What can hang from each mark
K: V
C: D Y
R: V
M: V
A: B G T V
D: G L
G: A D
J: A G
T: A
V: A K R

(in the rows, 128 means zero)
Known rows, with every way that one mark hangs from another
[M [V [A G] K R]]: [153 197 135 122 170 185  73 132 163 166  43  83 158  63 133 142 163  68
  72 156 123 158 162 126 131 181 148 112]
[K V]: [128 136 136 123 156 142 110 122 140 145 105 112 132 133 124 138 133 107
 111 144 141 161 144 133 161 145 137 102]
[G [A B V] D]: [155 142 157 104 153 149 102 114 159 113 103 116 172 139  90 135 143 103
 101 177 110  87 153 144 152 147 103  95]
[G [A B] [D L]]: [145 149 151 118 157 139 119 113 164  95 107 123 150 159  91 126 139  92
 121 159 112  80 129 143 157 144 123  95]
[R [V [A B T]]]: [142 173 160 113 146 170  96 168 153 162  82 103 141  79 107 129 157  78
  92 148 123 137 173 168 158 147 129 132]
[K [V [A B] R]]: [150 165 142 105 159 183  82 133 173 168  70 105 133  94 114 152 140  68
  72 172 139 169 165 145 174 171 138  98]
[D [G [A B V]] L]: [165 129 131 124 159 137 103 107 149 113 120 126 123 192  90 135 126  18
 128 173 125 113 121 152 136 159 125  70]
[K [V [A B G] R]]: [147 183 134  98 160 173  83 138 186 161  58 108 132  90 118 152 137  65
  68 163 149 149 166 146 172 169 147  93]
[V [A G T] K R]: [148 196 127 118 140 182  56 149 192 170  24 122 129  15 127 172 148  46
  32 180 126 106 207 135 128 171 140 142]
[J A G]: [143 157 109 115 164 119  97 131 143 124 123 177 156 104  96 122 113 113
  78 144 142 118 116 136 144 142 127 130]
[R V]: [138 146 149 134 145 149 116 150 125 149 108 105 148 114 120 113 147 113
 116 131 122 150 139 135 132 148 130 123]
[C Y]: [123 154 109 129 131 125 116 146 130 147 118 130 128 116 120 112 126 132
 113 129 111 126 144 152 102 102 114 135]
[A B]: [145 153 135 101 134 128 130 131 145 123 111 112 120 132 110 140 120  97
 117 145 129 109 137 151 150 137 123 110]
[G D]: [145 127 147 138 125 160 118 123 132 112 123 125 127 132 116 134 140 161
 118 137 110 108 136 124 141 126 125 139]
[T [A G]]: [129 158 112  97 131 136 119 152 152 108  97 170 143 106  99 131 120 113
  92 116 144 103 140 121 133 131 165 133]
[V K R]: [161 151 128 138 145 167  82 119 146 156  66 111 134  72 126 160 133  77
  67 178 112 139 162 104 111 181 126 124]
[C D Y]: [137 165 104 132 128 119 109 168 155 156 122 136 113 125 112  97 123 103
 121 151  97 127 147 169 114  91 103 134]
[J G]: [159 150 116 103 143 122 109 132 126 137 117 148 132 124 113 125 116 129
 101 121 134 125 122 138 120 138 137 129]
[C [D G L] Y]: [158 159 102 146 135 130 100 158 156 144 127 139  87 167  98 102 121  54
 130 163  96 127 134 176 114 102 111 115]
[D G L]: [158 119 125 148 139 144 115 114 129 112 134 132  92 188 108 136 124  59
 140 146 126 128 108 137 128 144 140 101]
[A B T [V R]]: [184 151 145  87 149 163  72 145 170 139  65 116 131  86  85 186 122  57
  49 208 120  91 206 167 171 146  97 109]
[T [A B [V R]]]: [177 146 129  85 141 178  85 144 159 123  83 158 150 100  68 153 115  77
  59 177 125 128 163 131 156 158 133 110]
[T [A B G [V K]]]: [164 175 119  84 141 154  85 145 175 114  63 159 145  91  77 148 112  64
  56 168 135  96 170 136 151 152 146 107]
[R [V [A G T] K]]: [136 188 149 129 148 168  80 163 162 168  54 105 144  52 121 131 160  67
  74 152 124 128 186 151 138 158 139 136]
[C [D G]]: [152 136 125 133 127 130 117 146 142 141 138 125 101 162 115 123 131  71
 140 155 116 131 130 148 129 129 120 122]
[K [V A]]: [126 148 139 121 150 164  95 130 157 160  98 116 132 110 124 133 143  95
 102 149 141 173 152 143 167 147 140 109]
[R [V A]]: [136 158 151 131 139 172 101 158 141 164 100 111 148  90 120 109 157 100
 108 134 122 161 148 146 139 150 133 130]
[D G]: [144 123 131 130 132 141 123 120 111 133 136 115 112 163 121 142 135  90
 134 135 130 131 124 133 112 145 133 121]
[M [V R]]: [152 157 140 121 172 166 104 127 128 147  87  84 160 112 128 139 153 107
 105 141 121 166 136 120 134 163 137 110]
[K [V A R]]: [142 153 139 117 157 183  81 132 164 170  78 113 137  92 123 147 144  82
  78 163 138 178 161 133 163 166 140 106]
[R [V K]]: [144 156 150 143 150 157  99 142 130 158  84  97 147  92 120 122 150  89
  97 150 114 152 155 128 125 165 129 123]
[D [G [A B]] L]: [151 136 131 124 158 128 119 111 143 110 124 123 117 194  97 134 130  26
 138 155 129 110 112 148 132 157 135  80]
[A B [G D] T]: [145 194 140  82 140 128 116 156 179 101  63 116 112 101 101 172 129 102
  79 145 137  22 188 172 171 117 134 131]

Rows
[130 135 152 128 158 137 110 123 156 100 105 134 152 138  97 139 151 104
 113 154 111  72 153 141 152 127 124 123] => [G [A T] [D L]]
[137 176 148 127 167 174  79 134 144 164  67  84 152  72 126 145 168  76
  91 155 115 159 174 145 145 155 138 130] => [M [V [A T] K]]
[146 187 154 115 142 173 100 163 164 150  77 105 144  90 112 116 154  93
  93 138 127 124 157 157 152 152 138 120] => [R [V [A B [G D]]]]
[149 149 113  96 132 149  96 148 160 111  92 177 151 103  89 134 115 102
  76 143 141 108 153 124 140 134 150 119] => [T [A G V]]
[150 180 156 129 148 179  84 151 155 171  67  95 144  71 113 124 156  61
  83 164 115 154 168 150 142 172 130 121] => [R [V [A B] K]]
[128 169 130 120 118 161 104 145 173 133  97 138 127  90 129 124 143 122
 104 127 134 105 147 143 141 128 144 136] => [V [A [G D]]]
[151 169 143 119 166 187  89 135 145 162  80  89 160  88 128 135 162  94
  96 145 122 177 145 132 140 164 141 116] => [M [V A R]]
[138 190 152 105 146 160  99 172 166 157  70 106 141  76 112 128 153  75
  86 140 133 117 175 170 156 145 137 127] => [R [V [A B G T]]]
[114 157 143  87 160 101 127 134 151 127  99 114 160 120 106 146 142  71
 111 148 133  81 164 159 143 136 118 114] => [G [A B T]]
[162 152 129 110 160 130 102 121 142 116 110 153 152 143  96 119 128 119
 100 133 123 101 119 137 129 144 137 115] => [J [G A [D L]]]
[166 191 129  86 148 131  73 145 193 126  36 117 123  73  97 180 117  39
  45 195 134  45 216 173 164 140 114 103] => [A B G T [V K]]
[143 173 148 134 141 174  97 160 162 145  86 119 141  96 116 107 154  98
 102 133 125 133 146 147 147 147 143 122] => [R [V [A [G [D L]]]]]
[133 168 127 127 121 163 101 143 179 125  97 144 121  99 124 121 139 111
 107 130 132 104 141 145 147 127 146 130] => [V [A [G [D L]]]]
[147 162  99 145 132 121 104 164 167 141 121 148  99 143 102  93 116  82
 126 159  95 124 136 172 126  90 107 120] => [C [D L] Y]
[160 181 129  75 144 123  91 154 189 117  59 126 124  95  96 171 114  63
  64 175 142  43 201 180 172 123 115 103] => [A B G T V]
[148 163 104 139 146 118 103 154 159 145 125 137 109 171  96  97 128  41
 132 164  98 121 133 176 108 108 110 106] => [C [D [G A] L] Y]
[138 185 144 135 145 169  86 154 160 167  63 106 147  64 126 117 156  73
  84 147 124 143 165 141 130 166 141 125] => [R [V [A G] K]]
[155 120 133 132 159 134  97 114 143 115 119 134 124 178  95 144 134  27
 123 169 124 108 137 151 133 147 125  90] => [D [G [A T V]] L]
[168 157 119  97 165 128  82 121 143 150  90 144 169 107 103 130 124  85
  72 157 128 124 142 133 111 167 125 105] => [J [G [A [V K R]]]]
[140 178 151 103 165 167  99 144 147 150  81  84 149  96 116 141 161  84
 104 143 125 146 163 163 163 143 137 122] => [M [V [A B T]]]
[127 176 124 116 153 126 115 134 177  95 103 149 145 108  98 135 120 103
  86 156 142  67 133 142 171 134 126 115] => [J [A B [G D]]]
[131 166 148 116 162 166  97 142 139 153  90  92 153  93 125 136 165 100
 110 134 124 156 158 151 152 138 139 130] => [M [V [A T]]]
[169 136 125 111 140 182  70 136 150 134  79 164 155  81  81 151 123  81
  54 179 118 143 168 110 135 163 137 123] => [T [A [V K R]]]
[151 191 137  92 143 129 113 153 188  90  62 124 102 114  95 168 123  87
  82 150 135  21 180 174 179 117 138 121] => [A B [G [D L]] T]
[133 131 146 136 152 139 118 111 152  98 119 134 156 156 104 118 145 114
 128 146 111  93 123 127 141 137 126 108] => [G A [D L]]
[157 149 123 101 131 165  92 147 162 103  89 175 150 105  83 137 121 119
  72 147 131  98 157 122 147 133 148 124] => [T [A [G D] V]]
[134 160 156 126 142 170  96 166 144 164  90 111 146  78 116 123 160  93
  97 140 122 147 169 156 147 142 131 141] => [R [V [A T]]]
[195 156 137 108 148 174  65 119 169 147  60 109 135  89  95 165 117  47
  53 218 112 122 179 139 148 178 100  87] => [A B [V K R]]
[145 170 137 114 156 185  80 135 179 158  64 115 136  90 123 147 144  92
  70 159 143 151 165 133 166 164 148 106] => [K [V [A [G D]] R]]
[171 170 118  75 142 163  88 152 177 114  66 163 149  94  74 152 110  72
  53 165 139  98 166 133 153 155 146 103] => [T [A B G [V R]]]
[154 174 124  88 137 154 113 150 171  89  81 165 130 119  75 141 116  98
  82 137 135  79 145 136 161 136 162 119] => [T [A B [G [D L]]]]
[167 145 145  90 143 144  86 143 162 129  85 120 127 103  87 173 121  68
  73 193 122  85 198 177 176 126  97 112] => [A B T V]
[142 168 153 142 143 180  83 150 146 175  76 103 148  68 121 117 159  76
  89 155 114 164 164 139 131 167 132 129] => [R [V A K]]
[167 147 123 129 132 152  88 127 178  98  92 148 127 131 108 130 117 115
  93 159 127  77 146 135 150 127 126  97] => [A [G [D L]] V]
[131 163 147 102 156 162  91 140 167 159  80 108 126  99 111 154 142  73
  87 163 142 149 178 164 186 144 136 112] => [K [V [A B T]]]
[156 179 143 129 170 196  71 127 149 172  56  80 159  67 129 143 166  71
  78 165 113 179 161 124 133 183 140 116] => [M [V A K R]]
[147 186 134 111 166 178  91 141 158 156  67  92 159  84 133 133 159  92
  91 136 132 157 147 133 138 164 150 112] => [M [V [A G] R]]
[152 137 123 138 144 122 114 137 158 127 135 136 108 183 104 113 129  37
 147 163 115 124 117 152 135 134 123 100] => [C [D [G A] L]]
[134 166 130 118 137 129 111 150 171  95  80 140 110 110 113 156 132 118
  93 133 133  41 171 151 157 108 143 139] => [A [G [D L]] T]
[158 168 141 132 176 174  86 120 133 156  63  75 159  91 127 148 155  83
  86 161 113 168 152 114 126 180 137 109] => [M [V K R]]
[166 159 127 131 134 157  74 123 174 118  69 132 136  97 115 143 125 106
  71 175 121  81 170 126 135 145 122 106] => [A [G D] [V K]]
[115 159 119 135 149 126 114 132 165  98 114 160 151 105 111 127 127 124
  94 144 141  81 128 126 154 128 129 128] => [J [A [G D]]]
[171 186 120  97 143 134  83 128 189 124  55 118 128  98 106 151 109  52
  67 184 135  75 173 153 148 155 119  81] => [A B G [V K]]
[166 171 122 109 148 151  57 143 184 141  33 130 136  51 113 181 127  58
  32 193 130  70 216 140 137 150 120 118] => [A G T [V K R]]
[128 180 139  95 157 152  93 145 180 152  68 113 125  95 115 153 140  71
  81 153 151 128 180 166 184 142 145 107] => [K [V [A B G T]]]
